Each row was made from one walk, in order. Every step used is in the known rows, and no mark comes twice. Write each row's walk.
Known rows:
R -> V: [-14  -5 -73  18 -42  51  19  -8  -6  31 -38  57 -35 -13 -18  28 -13  44]
T -> B: [ 11 -45  -4  34 -16   0 -10 -25 -36  48 -49  -6 -43  46  22  36   6  34]
U -> B -> V: [ -8  -7 -16  95 -32 -13   3  13 -12  24 -31  11 -36  21  73  31  59  56]
V -> B -> T: [ 11   7 -25  33  -6   6  19 -10   6  -3 -14 -16 -49   9  46  47  85  64]
A -> B -> U: [-38  -6 -12  67 -29 -21 -11 -10  -1   6 -28  27   5  32  59  48   4  26]
V -> R -> T -> B -> Y: [  1 -59 -16  15  -8  11 -23 -37   3  38 -45  21 -44  72  20  49 -21  40]
T -> R -> Y: [-24 -75 -44  43   5   2   9 -54  -4  23 -25  39  -9 -21  -3  25  31  74]
A -> B -> Y: [-30   3 -32  62 -41   0   3  -8  13  22 -15  16 -24  35  55  66  11  32]
A -> B -> V -> R -> T: [ 25 -65 -39  66 -28  16 -19 -30  55  28 -19  53  -6  47  33  12  -1  48]
R -> Y: [-12 -58 -23  62  -5  -4   6 -27 -20  25 -20  13 -14 -23  17  43  15  58]
V -> B -> T -> R -> Y: [-14 -59 -45  36  22  -3  17 -56   8   9  -7  10 -23 -18  11  22  74  87]
U -> B -> T -> R: [-14 -11 -50   4  -6   2  16 -18  30   5 -47  37 -51  -2  14  12  86  76]
A -> R: [ 24 -33 -36  15 -28  31   2 -23 -30  16  -9  58 -19 -10  41  89   7  39]
B -> V: [  1  -3  -3  89 -27  -9   3  -8 -26  52 -31  31 -18  21  69  25  44  43]
U -> B -> T: [  6  14 -27  26 -19 -10  14  22  14   7 -41  -3 -67  -9  39  31  76  58]
V -> R -> A: [-20   4 -96  12 -47  41  53 -25  35  12 -70  91 -44  -8 -15  42 -38  16]
R -> V -> B: [-11 -20 -81  42 -31  59  22 -23   2 -19  -1  11 -34  15   7  61  24  66]
A -> R -> T -> B: [  46 -116   -6   12   -3   20  -27  -43  -31   32   -5   10  -27   55
   12   48  -11   34]
V -> R: [  5   0 -59  25 -36  28   1 -24  37  23 -75  73 -33   5  20  51 -10  49]

Which walk is each row?
[  5 -29 -86  22 -30  70  17 -33 -12 -19  21  28 -30   6  18  83  14  63]  A -> R -> V -> B
[  42 -107  -27   16  -14   37  -15  -32   -4   -2   12   51   -6   17
   14   65   -2   43]  A -> R -> T
[-26 -21 -94  -4 -31  56  23 -34  10  30 -42  83 -30 -10 -38   9   3  59]  T -> R -> V
[ -5 -70   2  22   4 -10 -33 -39 -11  20 -58  31 -15  66  22  29 -26  34]  V -> R -> T -> B -> U
[-34 -20 -89  44 -48  19  47 -30  41   8 -14  56 -18  12   0  21   4  19]  T -> R -> A -> B
[-18   9 -41 100 -48  -9  32  -9   3  47  -9  35 -15  23  57  11  21  17]  R -> A -> B -> V
[-42 -14 -46  42 -15  23   6 -23 -17 -26 -19  24 -15  27  31  61  10  54]  R -> V -> B -> U
[ 33 -90 -20  17  -7  18 -28 -41   9  38 -48  19 -36  66  -2  23 -21  41]  V -> R -> T -> B
[-60 -12 -53  45 -29  -8  24 -30  13  -5 -32  61   0  24  24  28  -5  16]  T -> R -> A -> B -> U
[  31 -103    2   31   -4    9  -22  -33  -19   33  -26   -7  -31   66
    2   23   -3   37]  R -> T -> B
[-29  -4 -80  -8 -19  20  68 -31  21  14 -48  75 -49 -15 -26   8  29  30]  B -> T -> R -> A
[ 28 -79 -46  25 -21  34 -14 -31  50   6 -40  60 -20  30  -3  37 -16  52]  V -> R -> T
[ 25 -68  18  76  -5 -14 -21 -25 -33  64 -19   1 -24  70  50   1  25  41]  R -> T -> B -> V
[  0 -44 -27  67   0 -12 -11 -47  -9  69 -47  30 -23   6  38  16   0  60]  T -> B -> V -> R -> Y
[-22   6 -93  -6 -28  41  24 -27  32  43 -29  64 -36 -13 -22 -14  31  57]  A -> B -> T -> R -> V
[  2  18 -56  15 -13  31  26 -10   8   7 -11  -1 -55  -4  19  32  64  65]  R -> V -> B -> T
[  2 -87  13  18   8  -9 -34 -37 -44  16 -24  27  -8  59  34  48 -18  27]  A -> R -> T -> B -> U
[-51 -23 -58  29  -7  27   6 -40  -5 -27 -22  41 -12  28  19  48  18  64]  T -> R -> V -> B -> U
[-20   6 -94  48 -61  23  41 -19  57  15 -34  60 -26   8  11  34 -28  10]  V -> R -> A -> B
[-27  -9 -87   2 -15  28  68 -38  25  -9 -28  56 -49  -3 -17  21  44  42]  V -> B -> T -> R -> A
[  2  16 -53  76 -43   4  -6 -21  41  56 -48  62 -17  28  66  22   8  44]  A -> B -> V -> R
[-12  -4 -49  18 -14  -1  16 -32  41  28 -28  41 -28   5  21   1  73  58]  A -> B -> T -> R
[-24 -31  16  36  -2 -24 -19 -23 -48  27 -58  12 -20  51  44  41  -4  27]  T -> B -> U
[-26  -3 -55  88 -42  -4  35 -26  15  43 -11  51 -12  26  45  -2  31  26]  T -> R -> A -> B -> V
